Known rows, with every step that occurs
rozi-rutid-kinofo-rolos-nevori: .30 .00 -.09 .22 .01 -.05 .21 -.16 -.09 .11 .16 .17 -.38 .01 -.48 -.07
 -.05 -.10 -.06 -.11 -.13 -.10 -.03 -.39 -.37 -.07 .03 -.13 -.27 -.36
rutid-nevori-takugan-rozi-rolos: .07 .02 .06 -.13 .38 -.14 -.16 .00 .11 -.16 .38 .25 -.17 -.08 -.38 .25
 .31 -.40 -.21 .02 -.28 .25 .15 -.63 -.12 -.28 -.40 .07 -.17 -.14
rolos-nevori-takugan: .35 .01 .01 .06 .26 -.04 .16 -.01 .09 -.31 .29 .30 -.36 .28 -.51 -.23
 .33 -.24 -.04 .02 -.18 .11 -.08 -.56 -.30 -.28 -.05 -.07 -.47 -.39
rozi-takugan: .19 .08 -.05 .09 .17 .02 .09 .14 -.11 .12 .22 .08 -.29 .23 -.45 -.14 .42
 -.38 -.18 .04 -.22 -.04 -.20 .06 -.35 -.20 .01 -.09 .03 -.38
rozi-rolos-kinofo-rutid-nevori-takugan: .10 -.11 .19 .05 .39 -.16 .31 .14 .11 .21 .30 .11 -.20 -.08 -.48 .15 .34
 -.23 -.10 .16 -.21 .09 .04 -.24 -.14 -.24 -.32 -.02 -.31 -.09
rozi-rolos: .26 -.01 -.09 .00 .06 .03 .02 .03 -.21 .10 .19 .11 -.15 -.08 -.32 .04
 .27 -.30 -.33 .14 -.32 .05 .10 -.23 -.15 -.17 -.30 -.02 .00 -.19
rolos-rozi-rutid-nevori-takugan-kinofo: .15 -.09 .06 -.02 .18 -.10 .19 .05 .15 -.08 .12 .30 -.27 -.15 -.50 .01
 .13 -.41 -.07 -.15 -.12 -.11 -.13 -.40 -.41 -.19 .00 -.35 -.13 -.56
rozi-rolos-nevori-takugan-kinofo: .31 -.14 .20 .02 .32 -.12 -.05 .12 -.12 -.08 .16 .13 -.44 .07 -.39 -.06
 .33 -.44 -.14 .17 -.38 -.02 .02 -.59 -.24 -.12 -.32 -.24 -.42 -.29
rutid-nevori-takugan: .15 .06 .04 -.03 .22 -.13 .16 -.04 .19 -.25 .36 .24 -.16 .11 -.48 -.01
 .26 -.34 -.10 .01 -.09 .14 -.10 -.68 -.04 -.27 -.15 .08 -.25 -.17
rozi-rutid-kinofo-takugan-nevori: .10 .16 -.04 .11 .18 -.04 .15 .04 -.14 .33 .07 .16 -.39 -.04 -.27 -.04
 -.17 -.17 -.17 -.13 .00 -.15 -.24 -.48 -.48 -.20 .18 -.08 -.12 -.47
rozi-takugan-kinofo-rolos-burimef-rutid-nevori: .18 -.01 .19 .28 .04 -.11 -.06 .19 -.31 -.03 .08 -.16 -.19 .09 -.48 .14
 .30 -.73 .14 -.06 -.21 -.21 -.48 -.06 -.19 .11 .00 -.16 -.13 -.23
burimef-takugan: .20 .06 -.05 -.06 -.02 .09 .03 .08 -.05 -.07 .02 .27 -.30 .51 -.34 -.02
 .11 -.34 -.15 .02 -.02 .00 -.14 -.04 -.11 -.02 -.12 -.09 -.13 -.35
takugan-nevori-rolos: .25 .05 -.01 .31 .01 -.18 -.28 -.08 -.14 -.10 .04 .17 -.31 .07 -.28 -.10
 .01 -.21 -.20 .11 -.18 .07 -.03 -.30 -.38 -.10 -.14 .13 -.06 -.37
takugan-nevori-rolos-burimef: .22 .05 .05 .28 .04 -.12 -.37 -.06 -.31 -.20 .01 .06 -.22 -.03 -.29 -.10
 .07 -.36 -.22 .07 -.06 .07 -.15 -.28 -.40 -.07 -.06 .08 -.12 -.43
kinofo-rolos-nevori-takugan-rozi-rutid: .23 -.01 .05 .18 .15 -.07 -.02 -.05 .10 -.20 .23 .41 -.34 .22 -.50 .09
 .18 -.16 .03 -.07 -.38 .08 .09 -.34 -.51 -.27 -.05 -.21 -.36 -.56
rolos-burimef: .23 .11 -.07 .05 .02 .16 .03 .05 -.31 -.18 .16 .06 -.01 -.03 -.43 -.12
 .27 -.39 -.21 -.01 -.05 .05 -.27 -.11 -.24 -.11 -.02 -.03 .00 -.40
takugan-kinofo-rolos-rozi-rutid-nevori: .16 -.02 .07 .19 .01 -.13 .11 .14 -.12 .09 .09 .15 -.16 -.17 -.49 .09
 .02 -.40 .03 -.10 -.25 -.17 -.14 -.18 -.36 .06 -.11 -.31 .04 -.50
rutid-nevori-rolos-rozi: .21 -.01 -.18 .09 .18 -.18 .01 -.06 -.02 -.30 .22 .15 -.11 -.28 -.55
 -.03 .20 -.25 -.13 -.06 -.16 .13 .03 -.44 -.10 -.03 -.18 .07 -.07 -.17
rozi-rutid: .27 -.02 -.07 .12 -.13 .18 .27 -.11 .05 .04 .03 .32 -.30 .10 -.40 -.08
 .07 -.15 -.27 -.01 -.23 -.10 -.09 -.07 -.42 -.29 .06 -.11 .08 -.47
rozi-rutid-kinofo-rolos-burimef: .17 .02 -.10 .11 -.09 .00 .09 -.12 -.29 .10 .08 .08 -.17 -.16 -.45 .03
 -.05 -.26 -.15 -.10 -.01 -.18 -.15 -.24 -.33 -.04 .08 -.16 -.14 -.39
rolos-nevori-takugan-rozi-rutid: .27 -.02 .03 .05 .28 .05 -.01 -.08 .23 -.26 .20 .47 -.47 .23 -.46 -.06
 .24 -.18 -.10 -.09 -.31 .12 .05 -.37 -.57 -.37 -.04 -.16 -.33 -.59
rutid-rozi-takugan-kinofo-rolos: .26 -.05 .14 .06 .10 -.21 .09 .21 -.29 .34 .23 .00 -.17 .03 -.41 -.01
 .34 -.27 -.16 .03 -.14 -.17 -.26 .24 -.28 .02 -.16 -.27 .19 -.46
takugan-kinofo-rutid-nevori-rolos: .19 -.08 .19 .28 .13 -.06 .00 -.01 -.02 -.02 .00 .07 -.27 -.09 -.47 -.07
 .02 -.23 -.06 .16 -.28 -.22 -.34 -.25 -.20 .02 -.34 .02 -.07 -.16
nevori-takugan-kinofo-rolos-burimef-rutid-rozi: .32 -.12 .14 .02 -.12 -.17 .03 .06 -.28 -.20 .09 .13 .00 .00 -.46 .16
 .15 -.40 .08 .00 -.08 -.19 -.34 -.23 -.14 .00 -.04 -.25 -.25 -.37
rozi-takugan-kinofo-rutid-nevori: .12 .01 .26 .23 .31 -.05 .12 .17 .02 .30 .14 -.04 -.37 .14 -.46 -.09 .31
 -.43 -.05 .07 -.22 -.24 -.49 .04 -.35 -.11 -.15 -.14 -.02 -.32
nevori-takugan-kinofo-rutid-rozi-rolos-burimef: .23 -.20 .30 -.11 .24 -.10 .04 .05 -.18 .15 .10 .09 -.12 -.15 -.35 .06
 .31 -.31 -.24 .16 -.07 -.23 -.32 -.19 -.25 -.20 -.29 -.34 -.22 -.43
rolos-burimef-rutid-rozi-takugan: .40 -.05 -.08 .04 -.05 .04 .21 -.04 -.25 -.03 .12 .02 .01 -.02 -.41 .01
 .39 -.36 -.16 -.16 .05 -.05 -.40 .17 -.18 -.15 .14 -.09 .01 -.35
nevori-rolos-burimef-rutid-kinofo-takugan-rozi: .17 .08 -.26 .06 .11 .02 -.31 .03 -.50 -.37 -.04 .04 -.08 -.31 -.47 .14
 -.04 -.32 -.02 -.10 -.18 -.07 -.23 -.40 -.19 .12 .04 .06 -.20 -.09
rolos-burimef-rutid-kinofo-takugan: .23 .17 -.24 .03 .03 .10 .16 .09 -.45 -.15 .07 -.04 .02 -.16 -.45 .03
 .03 -.41 .04 -.17 .05 -.12 -.46 -.42 -.11 .01 .21 .01 -.27 -.15
burimef-rutid-nevori-rolos-kinofo-takugan: .21 .01 -.09 .23 .08 -.11 .29 .14 -.06 -.30 .10 .09 -.16 -.07 -.58 .12
 .05 -.24 .15 -.07 -.25 .04 -.17 -.38 .02 .03 .05 .21 -.21 .12
kinofo-rolos-rozi-rutid-nevori: .20 .01 -.13 .17 -.01 -.12 .26 -.03 .01 .02 .25 .24 -.03 -.17 -.51 .12
 .11 -.24 -.02 -.21 -.18 .01 .00 -.22 -.33 -.16 .01 -.20 -.04 -.50
rolos-burimef-rutid: .36 .05 -.17 .15 -.21 .19 .13 -.05 -.27 -.30 .03 .09 .03 .00 -.44 .00
 .17 -.41 -.04 -.10 -.08 -.01 -.36 -.10 -.18 -.10 .10 .04 -.12 -.26
burimef-rolos-nevori-takugan-rozi: .27 .07 .05 -.11 .31 -.02 -.08 .05 .12 -.22 .24 .36 -.45 .22 -.35 -.06
 .13 -.44 -.17 .03 -.23 .17 .14 -.57 -.21 -.13 -.09 -.16 -.36 -.25
rolos-rozi-takugan: .21 .08 -.21 .01 .25 -.06 .12 .20 -.17 .11 .26 .12 -.15 -.03 -.51 -.12
 .44 -.40 -.11 -.11 -.13 .00 -.13 .14 -.46 -.17 .08 -.26 .03 -.58

Rows
.25 -.04 .20 .04 .13 -.16 .02 .20 -.45 .25 .21 -.10 -.09 -.06 -.42 .00
 .41 -.40 -.18 -.01 -.04 -.17 -.36 .27 -.28 .05 -.09 -.32 .15 -.49 -> rutid-rozi-takugan-kinofo-rolos-burimef
.19 .02 .14 -.01 .36 -.25 .26 .34 -.29 .49 .33 .04 -.11 -.21 -.24 .11
 .25 -.09 -.29 .01 -.04 .17 .03 -.01 -.24 -.13 -.17 -.05 .09 -.36 -> rutid-rozi-rolos-kinofo-takugan-nevori
.30 -.13 -.06 .23 .05 -.20 -.03 .04 -.08 -.22 -.03 .04 -.27 -.15 -.55
 .08 .17 -.52 .11 -.11 -.27 -.14 -.23 -.21 -.16 .10 -.02 -.07 -.12 -.11 -> burimef-rutid-nevori-rolos-rozi-takugan-kinofo
.17 .02 .08 .28 .20 -.22 -.29 .03 -.15 .08 .06 .06 -.46 .19 -.33 -.11
 .26 -.38 -.20 .10 -.21 -.03 -.13 -.05 -.49 -.15 -.01 -.01 -.08 -.43 -> rozi-takugan-nevori-rolos
.11 -.03 .18 .41 .31 -.23 -.05 .15 -.07 .32 .08 .02 -.48 .18 -.42 -.08
 .25 -.23 -.06 .13 -.16 -.05 -.20 .28 -.61 -.14 -.01 -.03 -.14 -.44 -> rozi-takugan-nevori-rolos-kinofo-rutid
.27 .09 -.19 -.15 .06 .01 .15 .14 -.12 .02 .17 .23 -.14 -.11 -.36 -.08
 .06 -.46 -.23 -.04 -.08 .04 .08 -.22 -.14 .00 .01 -.24 .00 -.30 -> burimef-rolos-rozi
.12 .29 .01 .16 .25 -.05 .06 .26 -.20 .13 .21 .13 -.18 .14 -.25 -.07 .05
 -.27 -.08 -.02 -.13 .04 -.30 -.39 -.41 -.23 .09 .03 -.06 -.49 -> kinofo-takugan-nevori
.37 .08 -.06 .30 .06 -.07 .14 .03 -.14 -.14 .31 .15 -.17 .19 -.51 -.09
 .21 -.18 .05 -.02 -.30 .09 -.05 -.28 -.27 -.07 -.11 -.03 -.25 -.37 -> kinofo-rolos-nevori
.23 -.07 .15 .17 .26 -.35 .03 .14 -.16 .32 .21 .04 -.35 .00 -.37 -.08
 .33 -.12 -.24 .03 .01 .09 -.04 .32 -.42 -.07 -.07 -.03 .12 -.43 -> rutid-rozi-takugan-nevori-rolos-kinofo
.50 -.14 -.18 -.01 -.19 -.02 .29 -.14 -.13 .09 .13 .17 .01 -.16 -.30 .17
 .20 -.10 -.24 -.04 -.18 .03 -.03 -.06 .00 -.18 -.19 .03 .05 -.11 -> burimef-rutid-rozi-rolos
.11 .10 -.09 -.11 .19 .00 -.19 .07 .02 -.24 .27 .40 -.17 .12 -.44 .07
 .24 -.27 -.12 .04 -.25 .14 .04 -.27 -.38 -.29 -.16 -.04 -.10 -.44 -> nevori-takugan-rozi
.20 .10 .01 -.03 .05 .02 .28 .29 -.10 .12 .19 .16 -.30 .08 -.40 -.08 .04
 -.41 -.20 .11 -.10 .09 .09 -.03 -.08 .10 -.02 -.07 .01 -.07 -> burimef-rolos-kinofo
.11 .24 -.22 -.05 .28 -.03 .17 .21 -.35 .13 .27 .04 -.14 -.10 -.44 -.10
 .01 -.20 -.09 -.03 -.02 -.07 -.26 -.53 -.16 -.03 .03 .03 -.15 -.17 -> rutid-kinofo-takugan
.15 .12 -.27 .04 .21 -.27 .02 .14 -.37 .26 .33 -.03 -.10 -.19 -.55 .02
 .19 -.35 .04 -.12 .00 -.07 -.07 -.12 -.31 .07 .00 -.19 -.16 -.38 -> rutid-kinofo-rolos-rozi-takugan
.33 -.02 .00 .11 .08 -.18 .35 .22 -.22 .32 .17 .09 -.07 -.12 -.25 .22
 .11 -.12 -.07 -.10 -.10 .10 -.09 -.04 -.18 -.12 -.03 .03 -.02 -.22 -> burimef-rutid-rozi-rolos-kinofo-takugan-nevori
.30 -.04 .04 .08 .20 -.02 .39 -.06 .03 .45 .27 .12 -.12 .06 -.41 -.10
 .39 .03 -.25 .01 -.05 -.12 -.37 .33 -.37 -.35 -.09 -.12 .08 -.46 -> kinofo-rutid-rozi-takugan
.28 -.04 .12 -.02 .17 -.11 .13 .19 -.21 .32 .20 .04 -.24 .03 -.39 -.11
 .37 -.28 -.27 .03 -.09 -.15 -.30 .24 -.30 -.05 -.14 -.22 .26 -.45 -> rutid-rozi-takugan-kinofo
.19 -.07 .01 .00 -.01 .03 -.28 -.03 -.30 -.42 -.15 .12 -.28 .21 -.42
 -.01 .14 -.41 -.22 .09 -.03 -.05 -.16 -.14 -.10 .10 -.09 -.10 -.24 -.29 -> nevori-rolos-burimef-takugan
.17 .03 .05 .35 .09 -.22 -.15 .14 -.17 -.02 .08 .13 -.35 .04 -.39 -.08
 .02 -.19 -.09 .12 -.14 .14 .06 -.03 -.43 .01 -.11 .14 -.06 -.34 -> takugan-nevori-rolos-kinofo
.31 -.14 .17 .05 .11 -.03 .17 .07 -.16 .43 .09 .08 -.13 -.21 -.31 .02
 .16 -.10 -.29 .15 -.20 -.23 -.26 .11 -.25 -.09 -.42 -.19 .12 -.35 -> takugan-kinofo-rutid-rozi-rolos
.05 .29 -.15 -.02 .32 .13 -.03 .33 -.23 -.03 .27 .24 -.08 -.01 -.38 .08
 .15 -.21 -.11 -.06 -.33 .09 -.15 -.20 -.38 -.18 -.04 -.01 .10 -.41 -> kinofo-takugan-rozi
.26 -.07 .13 .32 .15 -.27 .07 .00 -.06 .26 .13 .16 -.24 -.08 -.35 -.06
 .04 .10 -.15 .08 .00 .07 -.08 .20 -.45 -.11 -.16 .09 .00 -.41 -> takugan-nevori-rolos-kinofo-rutid-rozi
.31 -.17 .26 .11 .37 -.08 .04 .04 -.01 .07 .13 .14 -.43 .08 -.40 -.05
 .31 -.31 -.10 .19 -.38 -.12 -.12 -.47 -.33 -.21 -.35 -.25 -.51 -.33 -> rozi-rolos-nevori-takugan-kinofo-rutid
.16 .08 .02 .04 -.08 .03 -.10 .10 -.34 -.17 .06 .09 -.07 .32 -.40 .13
 .15 -.47 -.04 -.01 .01 -.02 -.23 -.04 -.10 .08 -.05 -.18 -.23 -.43 -> kinofo-rolos-burimef-takugan
.05 .02 .04 .10 .39 -.02 .02 .18 .01 .25 .33 .15 -.12 -.22 -.41 .28 .26
 -.19 -.15 .03 -.34 .24 .15 .09 -.30 -.13 -.46 .09 .08 -.15 -> takugan-rozi-rolos-kinofo-rutid-nevori
.23 -.01 -.02 .29 .10 -.24 -.34 -.07 -.35 .01 -.04 -.11 -.38 -.01 -.34
 -.01 .12 -.51 -.05 -.05 .02 -.10 -.32 -.20 -.38 .02 .13 .02 -.29 -.26 -> rozi-takugan-nevori-rolos-burimef-rutid-kinofo
.27 -.04 -.29 .08 .05 -.11 -.09 -.01 -.22 -.26 .08 .20 -.12 -.24 -.54
 -.10 .16 -.19 -.15 .01 -.23 .01 .07 -.17 -.29 -.03 -.09 -.09 -.02 -.37 -> nevori-rolos-rozi
.13 -.19 .29 .08 .01 .02 -.13 -.10 -.03 -.24 -.27 .14 -.51 .12 -.39 .07
 -.02 -.50 -.22 -.02 -.08 -.21 -.24 -.29 -.16 .10 -.10 -.21 -.15 -.30 -> rozi-rutid-nevori-rolos-burimef-takugan-kinofo
.37 .07 -.35 .12 -.20 .02 .19 -.12 -.18 -.06 .09 .12 -.11 -.03 -.44 .01
 -.07 -.22 .03 -.11 -.04 -.07 -.21 -.31 -.09 .00 .01 .16 -.16 -.04 -> burimef-rutid-kinofo
.36 -.08 -.17 .19 -.21 .05 -.12 -.15 -.32 -.51 -.12 .09 -.08 -.11 -.49
 -.01 .11 -.33 -.09 .02 -.21 -.07 -.21 -.21 -.13 .00 .03 .06 -.17 -.13 -> nevori-rolos-burimef-rutid
.16 .07 -.14 -.04 .16 .08 -.27 .09 -.21 .06 .24 .21 -.13 -.15 -.30 .21
 .25 -.28 -.32 .06 -.42 .19 .22 -.07 -.32 -.16 -.41 .01 .16 -.28 -> takugan-rozi-rolos
.41 -.17 .22 .14 .26 -.05 .22 .03 -.10 .35 .13 .07 -.25 -.12 -.34 -.09
 .22 -.07 -.22 .10 -.23 -.16 -.25 .00 -.30 -.08 -.41 -.22 -.06 -.38 -> takugan-kinofo-rutid-rozi-rolos-nevori
.27 .07 -.02 .04 .36 -.02 -.10 .03 .11 -.33 .33 .38 -.34 .22 -.49 -.08
 .32 -.24 -.05 -.04 -.28 .22 .03 -.43 -.43 -.27 -.15 -.06 -.34 -.47 -> rolos-nevori-takugan-rozi
.13 .00 .14 .17 .07 -.19 -.23 .17 -.10 -.03 -.10 .21 -.52 .46 -.30 .02
 -.03 -.31 -.07 .08 .03 .09 .00 .06 -.28 .14 -.12 .00 -.23 -.38 -> burimef-takugan-nevori-rolos-kinofo
.08 .02 -.11 -.13 .17 -.02 -.12 -.08 .06 -.05 .17 .42 -.35 .00 -.43 .11
 .03 -.20 -.19 -.05 -.14 -.02 .06 -.38 -.47 -.27 -.06 -.13 -.18 -.43 -> nevori-takugan-rozi-rutid-kinofo
.12 .02 -.02 -.18 .15 .07 -.33 .12 -.14 .03 .04 .29 -.32 .28 -.22 .28
 .16 -.40 -.27 .04 -.23 .14 .15 .02 -.18 -.02 -.40 -.13 -.03 -.32 -> burimef-takugan-rozi-rolos
.12 -.02 -.05 .13 .09 .03 -.18 -.17 .13 -.20 .07 .35 -.33 -.15 -.42 .15
 .05 -.17 -.28 -.07 -.36 .09 .13 -.23 -.37 -.19 -.20 .06 .14 -.27 -> takugan-rozi-rutid-nevori-rolos
.17 .02 .13 -.03 -.02 .07 -.10 .23 -.16 -.02 -.11 .19 -.41 .48 -.33 -.01
 .01 -.47 -.09 .09 -.08 -.15 -.27 .01 -.16 .18 -.21 -.21 -.09 -.40 -> burimef-takugan-kinofo
